What can hang from each mark:
nasur: gimo sada
lona: sada
gimo: gimis lona nasur
povu: gimo kere vebat
gimis: kere
kere: gimis
sada: lona nasur
navaza: lona

Every row comes from one small tree of marks. The marks that hang from a mark follow it in brackets, in alphabetical order. Every link used is in the known rows. Which tree was each row made from?
Known rows:
navaza(lona(sada)): [ 14.1  -2.6  23.4 -16.2 -21.4  -2.0  -2.5  -5.6  18.1   0.2 -39.2  -2.9
 -30.2  19.0   7.1  -7.0  -9.2   9.5   0.5   8.1 -10.3 -26.7  -1.3]
gimo(gimis(kere) lona nasur(sada)): [-16.0  -3.6   3.2  21.0  18.4  -7.6  -0.9   2.8  16.8  24.6  17.6  28.5
  12.5  -0.4 -26.3  26.1  41.4  19.8 -23.1   0.8 -22.2   9.8  -5.0]
gimo(nasur(sada)): [-17.0 -15.2  18.3  27.7  -9.1 -10.2  -3.0  -1.0  17.1  14.9 -25.8  10.7
  -1.6 -19.3 -13.5  25.4  11.1  20.3   4.7  -8.8  -4.9   1.6  -1.4]
kere(gimis): [-10.3  -4.2  15.1 -16.3 -21.7  -7.2   1.3   2.5  13.1  -6.7 -45.2   9.8
 -27.0 -10.2  16.8  17.7  11.6  13.5  13.3 -23.0  13.4 -37.0   0.9]
navaza(lona(sada(nasur(gimo)))): [ 21.2 -11.5  20.2  -7.4 -24.0  -7.0  11.5  -3.2   3.4   6.1  -5.5  -0.4
 -12.3  25.7  -5.2 -24.8 -23.7   7.7  20.3  -5.1   5.2 -43.7  -5.4]
sada(lona nasur(gimo)): [  2.0 -16.6  13.1  -4.7  -3.4  -3.9  14.6  23.4   4.2  -1.0  13.6  -5.1
  -5.8  -9.9   0.5 -36.8 -42.8  30.0  16.7 -39.5   8.6 -22.6  -1.9]
navaza(lona(sada(nasur))): [ 17.9  -4.2  35.7 -13.4 -26.0  -9.1   2.6   5.2  12.4  10.1 -26.6   1.2
 -23.8  32.8   6.2 -37.4 -11.9   8.7  10.0  -9.8  -3.3 -34.1 -17.4]
sada(lona nasur): [ -5.6  -7.5  26.0 -15.8  -2.8  -4.3   8.2  29.2  13.0   3.1  -9.3  -5.8
 -18.0  -2.8  12.4 -51.9 -33.3  32.4   4.9 -41.6   2.3 -16.5 -12.1]
sada(nasur(gimo(gimis))): [  0.1  -4.0  14.0   4.7 -18.0 -12.1   6.6   5.4  -3.4  11.7  -0.8  -1.2
  -8.9  -6.2  -6.7   1.6   8.7  25.1  12.2 -25.4  17.1 -31.3 -10.1]
povu(gimo(lona nasur) kere(gimis) vebat): [ -0.5  -7.2  47.0   4.3 -25.0 -11.2 -11.3  28.2  -9.7 -10.2  22.5  30.3
  14.8 -17.4  12.4 -42.8  -9.8  22.2 -16.4  -2.2  -6.2  -4.9  23.7]
gimo(gimis(kere) lona(sada) nasur): [  9.5  11.8  10.5  -4.2  34.6  -1.9  -9.1   1.4  22.3  11.0   6.2  23.4
  -9.1  22.7 -16.0  10.4  35.9  35.1 -27.0  10.2 -36.3   4.8  -2.3]
nasur(gimo sada): [-10.9 -22.3  -3.6   9.6 -23.8  -6.1  10.6  -5.0  12.2   3.1 -17.8   1.6
   0.1 -21.4 -13.5  31.1  -7.2   2.6  21.0 -17.1   8.5 -19.3   5.3]
gimo(gimis lona): [-10.7  14.2  -2.4   0.1   1.8 -12.9  -7.4  14.7  11.3  -4.4 -22.1  -3.7
 -21.1  -4.9   2.6  13.5  29.3  21.3 -16.8  -0.4 -14.2   7.6   3.7]
navaza(lona(sada(nasur(gimo(gimis))))): [ 18.4   2.0  19.8  -4.0 -23.0  -7.0  -3.9   0.1  -0.2  12.5   6.5  -2.7
  -7.4  30.1 -11.5  -2.4  -4.7  12.1  11.0  -3.9  13.1 -36.5  -3.9]
sada(lona nasur(gimo(gimis))): [ -3.8  -0.1  13.1  -3.9  -2.1  -3.0   3.3  24.5  -2.4   6.5  21.5  -6.3
  -1.3  -5.5  -1.1 -17.6 -26.8  35.7   7.0 -36.1  15.9 -17.9   1.6]
povu(kere(gimis)): [-13.5  -6.6  32.5 -26.8 -26.4  -4.7   0.3   8.9   8.6 -10.4 -28.1  20.9
 -22.3 -13.6  16.3  -2.7 -22.0  17.3   3.5 -18.4  19.1 -49.8   4.5]
povu(gimo): [ -0.2 -22.1  17.1  -7.8 -45.8  -0.3   0.1  13.2  11.0  -5.0 -18.9   0.2
 -29.8 -26.9  17.0 -22.4  -4.8  24.0  -3.6 -17.6  -7.5 -13.6  -1.1]
nasur(gimo(gimis(kere)) sada(lona)): [-13.4 -12.3  -0.8  -6.9   2.3  10.9   8.2   8.0  12.0  13.4  37.1   9.2
  15.6 -10.3 -24.3  15.7 -26.1  18.4  -0.4 -28.6   4.3 -22.2   5.2]
sada(lona nasur(gimo(gimis(kere)))): [  2.8  -6.0  14.6 -19.6   9.2   4.2  13.1  14.9   2.5  13.1  40.4   5.1
  -0.5   0.9 -10.2 -32.5 -23.3  32.8   4.7 -40.2   6.9 -39.9 -12.7]
navaza(lona): [  1.1 -15.1  16.7  -6.2 -32.2  -6.9   4.7  -2.6   9.6  -1.2 -34.3  -6.1
 -28.2  -8.8   7.4 -11.4   2.9  11.4   2.7   2.0  -0.2 -26.0 -10.6]
sada(nasur(gimo(gimis lona))): [ -0.9   6.3  -5.5   9.8  -0.2 -16.5   5.2  15.1  -4.9   4.8  10.5   0.2
  -1.5   0.2  -5.9  -3.5  22.2  19.9   1.7 -15.2   3.6 -10.6  -3.8]

Write each row's tree:
[-14.7   0.0 -20.0  19.2  -8.9  -9.5  -1.1   7.7   6.8   3.0   3.1   2.3
   9.6  -8.7 -18.3  43.8  19.0   4.1  -3.0  -2.1  -1.3   8.8  15.7]	nasur(gimo(gimis lona) sada)
[  9.5  17.9  -9.7  -7.1   9.9  -7.2  -4.1   7.3  12.1  -9.0  -5.5  -1.5
  -9.6  13.9  -9.3  27.6  10.1  14.7  -9.7   5.7 -14.9  -0.9  21.2]	nasur(gimo(gimis lona(sada)))
[  8.7   6.2  12.1   4.2  23.6 -12.1  -7.2   7.9  23.4  -2.8 -23.6  10.6
 -13.7  13.2  -1.7   4.8  16.8  29.6 -14.3  11.3 -34.0  18.2   6.8]	gimo(lona(sada) nasur)
[ -8.3  11.5   7.3  19.5  12.9 -14.2 -10.7  13.7  10.4   2.6 -11.7   6.6
 -11.4  -8.2  -5.8  21.4  42.5  35.3 -23.4  10.3 -17.5  22.4   4.2]	gimo(gimis lona nasur)
[-15.8 -19.6  -2.2   0.2  -9.4   3.3   7.5  13.4  12.8  -2.3   4.5  -4.7
   7.9 -17.2  -9.3   6.3 -44.8  11.5  13.0 -25.0   8.6  -7.0  18.9]	nasur(gimo sada(lona))
[-13.7  -3.2 -21.3   5.5   5.0  -1.9  10.3  -2.7   9.1  12.6  25.6  18.3
  13.4  -5.9 -27.7  31.0  21.7   4.0  -6.7  -7.0 -10.0 -11.3   1.8]	nasur(gimo(gimis(kere) lona) sada)
[-18.8  -4.0  -0.7   4.5  -9.8   2.5  -4.4  18.1  10.4   6.0  15.9  -6.7
  13.8 -13.1 -14.7  28.5 -29.4  15.8  -1.0 -24.4  15.8   0.0  20.7]	nasur(gimo(gimis) sada(lona))
[  3.9  -6.7  30.5  14.6  -4.0  -4.8  -8.8  17.6   0.5  11.5  37.6  20.4
  14.2 -19.1  -8.5 -32.8  34.9  33.5 -24.6  -3.8 -32.4   6.9   1.7]	povu(gimo(gimis(kere) lona nasur) vebat)
[  0.1   1.2  31.0  28.1 -16.6 -14.6 -19.6  26.9  -1.9   4.1  17.3   4.8
  11.2 -20.0  -1.9 -18.3  28.0  31.5 -23.8   1.3 -21.5  27.6  17.3]	povu(gimo(gimis lona nasur) vebat)
[-22.4   2.9  21.7  19.2   4.9  -1.6 -15.5  23.5  17.2  15.6   6.0   3.9
  12.8 -10.7 -15.6  21.3  -8.8  32.4 -18.8 -16.5   0.9  23.1  12.3]	gimo(gimis nasur(sada(lona)))
[ 12.8   2.1 -12.7  -9.4   9.5  -6.0   8.3   0.8  16.4 -14.2 -16.9  -0.4
 -16.6   7.6  -2.8   9.9  -6.7  12.6   3.7   4.5 -20.5  -2.9  18.0]	nasur(gimo(lona(sada)))
[ -1.9 -16.1  62.8   1.2 -43.8  -6.6 -10.1  20.3  -8.1  -3.4  13.4  30.9
   9.2 -25.7  12.1 -37.5 -20.2  26.1  -1.7 -14.0  10.7 -26.4  17.8]	povu(gimo(nasur) kere(gimis) vebat)
[ -0.1  -1.9 -16.8  -9.1  13.5  -0.7  10.7  -2.8   5.4   2.4  16.5   9.7
  -4.7  -8.3 -13.0  12.1  27.0  18.9  -5.4  -3.7 -16.5 -16.0  -0.6]	nasur(gimo(gimis(kere) lona))
[-20.3   7.7   4.6  33.6   7.8 -15.2 -13.4  11.0  13.7  13.4  -3.7  14.6
  11.1  -4.5 -20.1  40.4  37.6  19.9 -24.0   5.7 -13.0  30.0   6.3]	gimo(gimis lona nasur(sada))
[  2.8  26.9   3.7 -11.5   9.4  -9.5 -16.0  13.3  22.2  -2.5 -22.5   0.5
 -22.3  19.5   1.2  16.8  21.9  19.8 -21.2   3.1 -24.3   8.5  10.5]	gimo(gimis lona(sada))
[  0.6  -9.6   1.9 -14.7  -4.9   3.2  11.5 -12.4   5.7   6.5   6.6   7.5
 -14.1 -14.0 -12.2  18.4  14.0  27.6   6.7 -17.3  -0.3 -44.6  -9.0]	nasur(gimo(gimis(kere)))
[-21.7  -3.3  21.4  28.4 -10.0 -11.1 -11.7   4.1  14.1  19.1 -12.6  11.9
   5.3 -13.0 -17.8  45.1  29.0  25.7  -6.9  -6.6   4.7   7.3   1.1]	gimo(gimis nasur(sada))
[ -4.6   6.5 -14.0   5.0   3.1  -9.5   0.8   6.7   1.6  -6.5  -0.4  -3.9
  -7.9 -10.7  -9.4  26.1  21.7  19.7  -7.1   0.1  -4.7   0.4  11.8]	nasur(gimo(gimis lona))
[ 10.6   9.0  13.0 -10.8   8.3 -16.8   3.0  17.9  19.0   0.7 -22.1   5.5
 -22.2  26.7   7.1 -32.6   3.9  19.6   0.4 -13.4 -23.0  -3.4  -7.9]	gimo(lona(sada(nasur)))
[ -3.5  -3.3  12.4  19.8 -12.8  -6.8 -15.9  21.5   4.0   2.6  11.6  11.7
  -8.0 -14.0   3.8  -0.5  34.6  35.3 -34.4   4.0 -20.6  28.9  11.1]	povu(gimo(gimis lona nasur))
[ -6.8 -15.4  34.9 -27.5 -52.8   2.9  -4.0  16.1   0.0 -15.8  -3.6  24.7
 -23.8 -17.4  26.9 -26.4 -29.4  20.7  -4.4 -18.5  13.4 -42.4  10.4]	povu(gimo kere(gimis))
[ -6.4  -8.3  35.5 -17.2 -47.3   5.9 -12.5  16.8  -2.7  -5.5   6.7  10.6
 -21.9 -22.6  14.6 -23.3 -22.3  34.1 -26.3 -12.4   1.4 -22.6   0.4]	povu(gimo(gimis) kere)
[ 10.4   6.4  18.3  -5.1  -8.0  -8.3  -1.9   8.4   4.6  10.5  -1.6   0.2
 -10.8  19.0  -7.4   6.0  -0.6  22.1  13.8 -20.5   8.5 -30.2  -1.5]	lona(sada(nasur(gimo(gimis))))
[ -6.1   6.9  -4.9 -13.0  11.9  -5.0   3.4   1.8  15.5   4.4  -1.5   9.6
 -18.1  -0.8  -3.5   2.0  33.3  22.7 -17.3  -6.7 -23.2 -11.2 -11.2]	gimo(gimis(kere) lona)
[ -4.4 -13.6  54.8 -20.0 -56.5  -2.8  -5.5  21.1  -5.7 -11.8  -0.8  20.8
  -0.4 -24.8  21.6 -46.6 -37.2  14.1   5.2 -24.8  13.9 -42.8  14.5]	povu(gimo kere(gimis) vebat)
[-14.3 -13.2 -19.9  14.0  -5.7 -10.1  11.3   3.6   9.4  -4.5  -9.3   4.5
   6.5 -13.8 -12.9  26.7   2.7  -0.7   5.5  -4.9  -6.7   2.7  13.4]	nasur(gimo(lona) sada)
[ 15.9  -3.9  51.0   0.9 -11.4  -6.4 -16.0  30.2   4.8  -8.4  22.6  20.5
   7.6  -1.6   2.1 -56.9 -34.4  29.0 -26.4  10.8 -31.7  13.5  19.7]	povu(gimo(lona(sada) nasur) kere vebat)
